What can hang from each mark
fuzin: desed pofos
desed: fuzin pofos timug
pofos: desed fuzin tifazo timug
timug: desed fuzin pofos tifazo
vizin: pofos
tifazo: desed pofos timug

Each row was made from one small tree. The marks that hang from a mark follow it in brackets, in alphabetical order. Every link used is in the known rows. Write each row's tree.
Known rows
desed[timug[fuzin pofos]]: [  1.3  19.2 -21.8  14.4  15.2  11.1   1.3  29.2 -30.9   1.3  -8.7  33.7
  10.2  -8.9 -42.2  10.9   9.6 -17.2 -44.5 -15.8  -4.6  -1.1   8.1  -8.3
  -5.0 -14.5 -21.8  13.3  -7.9]
vizin[pofos]: [  8.1  22.8 -25.9  16.3   7.3  10.4 -14.7  26.6 -14.0  -1.1  -0.5  20.2
 -10.0  -1.8 -36.0   7.6  17.0 -18.3 -30.3  -9.2  -1.2 -10.4   1.0   9.3
  10.5 -32.8  -5.0   8.9  -8.4]
fuzin[pofos]: [ 13.1  19.8 -28.8  18.3  21.7  15.1 -20.7  38.3 -15.2 -15.1 -17.9  26.7
  -6.7   8.5 -34.6   8.2  13.9 -15.3 -40.4  -7.7  -3.5  -1.1  14.4  -8.0
  21.2 -26.4  -1.3  -3.1  -7.3]
timug[fuzin pofos]: [  2.3  14.7 -18.4  18.9  21.3  20.0   5.9  31.4 -10.6  -9.0 -18.8  35.1
   4.6  -6.1 -48.9   6.7  15.9 -29.7 -43.9 -24.8  -8.7 -11.7  -5.6   2.9
  -0.6  -6.0 -16.6   9.0   7.3]
pofos[desed timug]: [ 16.4  39.6 -15.7   3.3  16.2   6.8 -28.7  12.6 -52.7 -14.4   0.0   7.8
 -24.8  14.4 -32.2  21.2  36.0  -3.4 -30.4 -12.0   4.1 -18.8   6.0 -27.0
  11.7 -32.5 -10.4  14.3  22.9]
desed[timug[fuzin pofos[tifazo]]]: [ -1.9  23.1 -20.7  13.8  12.3  12.0  -2.3  26.2 -38.3  -1.0 -10.4  30.3
   3.6  -3.2 -46.1  17.7  12.7 -16.9 -42.9 -16.4  -5.5  -4.2  11.5 -15.0
  -4.4 -18.3 -18.2  13.0  -3.2]
pofos[tifazo timug]: [ 11.1  34.9 -21.0   8.2   8.9   7.3 -23.9   9.1 -53.3 -14.3  -1.1  15.0
 -19.1  21.4 -41.3  38.9  36.9  -5.9 -28.7 -21.6   2.4 -21.6   6.3 -33.9
   8.8 -24.8  -2.5   9.6  18.6]
timug[desed pofos]: [ 10.2  15.4 -17.1  14.7  24.8  22.2  -3.6  40.0 -13.3 -14.3 -29.2  26.2
  14.7  -8.5 -51.5   9.9  29.4 -29.7 -43.3  -4.9  -8.4 -11.8  -3.6   2.1
  -0.5 -15.9 -14.2  14.1  11.0]
desed[fuzin]: [  6.6  18.5 -36.7  11.9   3.9   4.4 -15.0  25.9   0.0 -10.8 -12.0  26.8
  -2.9   0.0 -31.2  17.3   7.0  -8.2 -35.8 -21.0  -3.4  -5.9   5.7  -6.7
  -0.3 -24.3  -6.1  15.9  -5.3]
desed[pofos[tifazo]]: [ 11.1  21.8 -33.5  12.2  -8.2  13.6 -27.2  40.4 -23.0 -14.4 -11.3  28.0
 -17.3  -0.8 -48.9  22.3  25.3 -14.4 -30.6 -16.4  -0.6 -17.5   7.8 -17.2
  -6.3 -28.7   3.5   9.9   4.5]
desed[fuzin pofos[tifazo timug]]: [ 13.1  33.1 -44.9   8.0  -8.8  12.5 -25.3  31.5 -15.9 -18.1  -4.0  29.6
 -15.0  -7.6 -44.8  37.7  13.9  -7.7 -41.2 -14.9   5.3 -10.8  17.1 -25.6
 -22.6 -48.0 -15.2  17.4  10.8]
timug[fuzin tifazo]: [ -2.7  19.2 -24.2  18.9  13.5  15.1   8.1  42.4 -19.3 -17.6 -19.0  26.0
  -2.1  -5.8 -51.4   6.6   6.6 -28.3 -36.1 -32.5 -12.9 -21.3   1.0  -5.3
  -2.1 -15.2 -13.4  13.7  13.9]
vizin[pofos[tifazo[desed]]]: [  1.9  35.8 -27.9  16.3   6.2  10.2 -24.1  25.5 -31.4  -5.1  -4.9  15.8
 -20.4   7.6 -43.9  18.9  23.8 -20.4 -25.2 -11.0  -2.1  -9.6   3.3   3.6
   7.7 -39.9  -2.7  14.0  -0.8]
pofos[desed[fuzin timug] tifazo]: [ -1.5  40.2 -25.1   2.9  -0.2   7.5 -33.9  18.6 -48.3 -15.9 -10.7  10.4
 -29.5  16.7 -42.4  29.4  15.2  -1.6 -33.8  -7.7  -3.6  -9.5  25.0 -30.9
   0.3 -47.9  -4.9  18.5  12.0]
timug[desed]: [ 10.0  18.4 -26.1  11.8  15.8  10.6  -6.2  38.2 -16.3 -13.9 -17.8  17.9
  11.3  -0.6 -39.5  17.7  30.4 -19.9 -33.7  -8.7  -9.3 -11.8  -2.3  -3.4
   8.5 -14.9  -5.0  13.8   5.2]
fuzin[desed]: [ 10.8  26.2 -25.0  13.6  16.1   8.3 -27.6  29.3 -17.6 -23.7 -19.2  13.4
  -0.1   5.2 -27.6   7.0  25.6  -6.3 -33.8  -2.6 -11.1 -23.6   7.3  -8.0
  17.7 -35.1   4.1   6.0  -4.3]
fuzin[desed pofos[tifazo]]: [  8.2  35.1 -27.5  18.8  24.1  19.1 -36.0  39.1 -23.5 -35.4 -28.0  13.6
 -11.0  15.8 -35.8  13.8  20.6 -11.0 -44.5  11.4 -11.9 -15.8  28.5 -18.6
  26.6 -56.2   4.6  -6.5  -0.2]
tifazo[timug]: [  1.6  16.8 -29.3  18.0  13.4  -2.1 -18.2  24.4 -35.7 -17.5  -4.4  30.0
   2.7   2.1 -35.0   5.9  27.9  -5.0 -30.6 -15.6   1.0  -2.3  -9.4 -11.8
   4.9 -12.7  -8.2  12.4  -8.4]
timug[desed[pofos]]: [ 13.5  19.3 -33.4  11.6   6.7  14.9  -8.9  50.1 -11.3 -15.5 -17.6  23.9
   9.1 -12.6 -44.9  19.0  28.4 -22.3 -35.8  -5.3  -6.1 -12.0   2.2  -3.4
  -4.9 -22.9  -9.3  14.6   6.0]
pofos[desed[timug] fuzin]: [ 14.8  44.9 -24.5   0.5  10.8   5.8 -31.9   8.1 -38.8  -8.5  -0.6   4.0
 -26.9  11.3 -32.0   4.0  28.1  -4.3 -45.1 -14.3   3.2  -7.4  22.5 -23.7
  16.2 -34.2 -25.5  16.9   0.3]
tifazo[pofos timug[desed fuzin]]: [ -3.8  32.4 -47.2  25.7  24.2   7.1  -3.8  31.1 -23.0 -17.8  -8.9  31.2
   9.0 -24.4 -50.7   8.0  21.2 -17.6 -39.2 -13.7   1.9   4.7 -10.9   4.0
 -20.7 -11.4 -28.5  23.6  14.5]

Which tree is each row?
[ -0.5  28.1 -24.2  19.3  23.3  22.4  -1.2  52.1 -22.9 -24.6 -25.1  22.3
 -12.1  -2.6 -53.0   3.2   1.6 -30.6 -43.8 -18.5 -11.7 -15.4  15.1  -9.1
   5.4 -34.3 -17.2   7.0  19.1] : timug[fuzin[pofos[desed]] tifazo]
[  0.8  32.3 -29.4  19.4  23.1  18.8  -9.0  37.6 -17.1 -27.6 -19.1  20.0
  -2.7   6.3 -38.3  16.6  16.5 -20.1 -45.2  -6.1 -15.1 -14.1  17.1 -10.3
  18.1 -37.4  -6.8  -1.0   4.2] : timug[fuzin[desed pofos[tifazo]]]
[  8.7  37.7 -30.6  15.5  12.1  10.7 -16.0  27.6 -27.3  -5.4   0.5  17.8
 -11.3  -6.4 -40.5  16.0  13.1 -18.8 -33.8  -9.5   3.3  -9.6   6.9   0.6
  -3.6 -49.2 -21.5  18.1   4.6] : vizin[pofos[timug[tifazo[desed[fuzin]]]]]
[ -0.9  20.9 -36.8  16.5  15.8   0.4  -9.6  33.0 -22.9 -24.1 -11.0  27.2
  14.8  -7.4 -38.3  14.2  24.4  -9.2 -38.7  -7.0  -2.7   2.3  -5.1  -9.4
  -5.0 -23.6 -18.7  19.3  -3.1] : tifazo[timug[desed[fuzin]]]
[ -2.4  27.8 -16.7  18.3  23.2  24.1  -6.4  29.8 -20.1 -24.7 -26.3  24.2
  -0.4   1.7 -51.9  13.9  22.3 -27.3 -46.8 -12.2 -14.9 -24.0   5.5  -7.2
   2.4 -29.7 -10.6   7.4  14.3] : timug[fuzin[desed] pofos[tifazo]]
[ -1.8  38.5 -29.5  16.8   6.6   9.9 -16.0  26.1 -35.8  -1.7  -1.3  17.3
 -16.1   3.1 -43.1  21.3  19.0 -20.7 -29.5 -10.4  -2.8  -5.6   8.0   3.5
   3.9 -40.6 -10.3  15.1  -3.0] : vizin[pofos[tifazo[desed[timug[fuzin]]]]]
[ 15.4  31.0 -14.3   8.4  20.9  18.5 -26.1  15.8 -20.6 -13.6 -18.2  17.9
 -19.9   5.7 -45.6  -3.0  29.3 -19.4 -47.4 -15.8   0.8 -13.8   7.2  -9.0
  10.0 -24.9 -20.7  12.0  11.3] : timug[pofos[desed fuzin]]
[  9.8  31.5 -27.0  15.0  12.6  11.5  -4.3  20.0 -24.0  -0.7   9.8  19.3
  -6.2  -4.4 -35.0  18.1  20.3 -18.7 -35.4 -10.8   1.2 -10.9   2.1   2.2
   5.5 -35.7 -18.9  10.2   2.4] : vizin[pofos[timug[fuzin]]]
[ -4.1  21.8 -24.7  22.5  26.2   9.6  -6.7  29.5 -27.5 -26.2 -14.2  32.1
  12.0  -8.2 -42.9   0.6  23.5 -16.2 -44.5  -7.6  -5.5  -6.6  -7.4  -4.9
  -2.2 -22.3 -21.9  11.1  -0.8] : tifazo[timug[fuzin[desed] pofos]]
[ -3.4  47.8 -59.8  26.4  20.8  -4.6 -35.0  27.5 -29.0 -13.8 -11.5  32.8
 -10.0 -20.9 -44.2   8.2  13.0  -6.2 -31.5 -18.8  12.6  19.2  -8.3   7.5
 -29.1 -25.1 -26.2  36.4   4.6] : tifazo[desed[fuzin] pofos timug]
[  5.6  45.8 -31.7  13.4   8.7   9.0 -23.6  17.4 -37.7  -5.4   3.2  15.0
 -20.6   5.8 -41.0  30.6  24.0 -14.9 -30.9  -9.6   3.2  -7.4   8.2  -5.0
   1.3 -50.1 -14.8  17.7   6.9] : vizin[pofos[tifazo[desed[fuzin]] timug]]
[  1.3  29.3 -32.4  17.4  12.5   8.0 -19.6  45.0 -26.1 -17.4 -26.0  23.0
  -9.9  -3.6 -47.9   8.1   6.6 -21.1 -29.9 -26.1  -4.9 -10.8   4.0  -4.3
  -7.6 -30.1 -11.3  24.8   9.0] : timug[tifazo[desed[fuzin]]]
[  2.0  34.5 -32.5  21.0  23.1   9.7 -30.9  37.1 -39.6 -23.4 -19.4  24.9
 -15.4  14.3 -43.2  17.2  22.5 -13.9 -37.8  -6.6  -1.7   5.4  13.1 -15.1
  15.2 -35.0  -4.4   4.2  -1.7] : fuzin[pofos[tifazo[desed timug]]]
[ 18.1  45.8 -41.1  10.9  10.8   4.1 -31.2  30.7 -33.7  -7.9  -4.9  21.3
 -16.0  -3.8 -38.3  18.2  32.9 -14.0 -34.6 -22.9   6.8  -1.9   3.4  -7.3
  -4.6 -27.4 -21.3  25.1   3.4] : tifazo[desed[pofos[fuzin timug]]]
[  2.8  18.5 -22.3  17.9  23.1  28.0  -0.1  54.7  -4.8 -25.5 -42.0  27.1
  14.7 -21.0 -64.3   6.1   5.3 -36.2 -51.5  -6.6 -11.0 -14.9   7.1  -0.7
 -21.1 -36.9 -27.0  22.7  21.7] : timug[desed[fuzin] pofos tifazo]
[ 11.5  44.7 -28.1   7.8  10.0  11.7 -35.6   7.0 -26.3 -26.6 -12.2   3.0
 -23.5  21.2 -38.9  16.5  37.0  -9.8 -44.6 -15.7  -5.5 -26.2  20.8 -25.7
  22.0 -39.1  -8.9   8.3   3.6] : pofos[fuzin[desed] tifazo]
[ 12.7  44.1 -23.3   2.7  12.0   8.9 -30.8  15.1 -41.3 -12.4  -5.9   3.6
 -27.6   7.9 -38.7   0.3  22.6  -8.1 -45.9 -16.3   1.2 -12.0  25.4 -25.1
  10.7 -39.3 -28.5  19.4   6.4] : pofos[desed[timug[tifazo]] fuzin]
[ 19.1  40.2 -29.6  10.4  12.5  10.3 -17.0   7.5 -21.5  -0.6  12.5  12.2
 -15.3   0.9 -32.4  11.6  27.3 -15.4 -42.6 -12.1   6.6 -10.7  10.3  -2.7
  11.7 -41.3 -28.2  12.1  -2.4] : vizin[pofos[fuzin timug]]
[ 25.0  52.9 -22.8  -1.2  18.0   7.3 -32.6  -3.6 -44.0 -14.6   5.7  -0.3
 -32.8  17.1 -31.4  15.3  41.9  -3.3 -44.9 -19.3   8.8 -17.5  16.0 -31.2
  18.0 -36.3 -30.1  16.6  20.2] : pofos[desed fuzin timug]
[ 17.0  26.9 -46.5   8.3  -5.6  10.2 -20.4  35.5  -4.8 -13.1  -1.9  33.1
  -6.1 -16.4 -37.1  27.4   9.4  -7.1 -43.0 -13.7   5.9  -6.4  12.5 -16.6
 -22.2 -43.0 -20.3  18.3   3.5] : desed[fuzin pofos[timug]]
[  3.5  28.1 -29.7  20.6  25.9  17.7  -4.9  40.6  -9.7 -24.3 -18.9  21.7
   2.8   0.2 -33.0  10.1  13.3 -20.2 -46.2  -5.6 -14.4 -11.9  13.8  -4.1
  17.6 -33.4 -10.2  -0.3  -1.3] : timug[fuzin[desed pofos]]
[ -4.0  39.0 -41.6  22.4  21.5   5.4 -20.8  22.0 -34.4 -17.9  -4.9  26.7
 -15.8 -14.9 -48.0   0.8  19.2  -9.7 -34.7 -17.2   5.7   2.2  -6.9  -2.6
 -15.6 -18.9 -22.2  22.1  18.7] : tifazo[pofos[desed] timug[fuzin]]
[  2.6  36.7 -19.1  10.4   5.4  14.9 -28.9  21.7 -35.6 -10.1  -3.6   8.2
 -32.0  12.4 -44.2  16.1  25.0 -16.9 -26.5  -4.0  -2.7 -17.7  10.2  -3.4
  12.3 -48.6  -1.3   9.5   9.4] : vizin[pofos[desed tifazo]]
[ 16.2  36.3 -39.9  16.6  19.6  10.5 -20.1  20.9 -24.6  -6.1  -6.7  21.8
  -6.9 -13.5 -44.1  18.7  24.9 -11.6 -32.4 -17.0   8.1  -8.4  -1.1  -5.2
 -12.2 -16.0 -16.5  20.8  21.6] : tifazo[pofos[timug[desed]]]
[ 11.3  49.5 -20.8   1.2   7.5  11.6 -40.6   2.7 -42.2 -22.4  -8.4  -1.7
 -46.2  28.7 -44.8  16.6  40.0  -8.6 -39.5 -21.6  -0.6 -22.2  20.1 -30.5
  21.6 -36.8 -11.2  13.2  19.5] : pofos[desed fuzin tifazo]
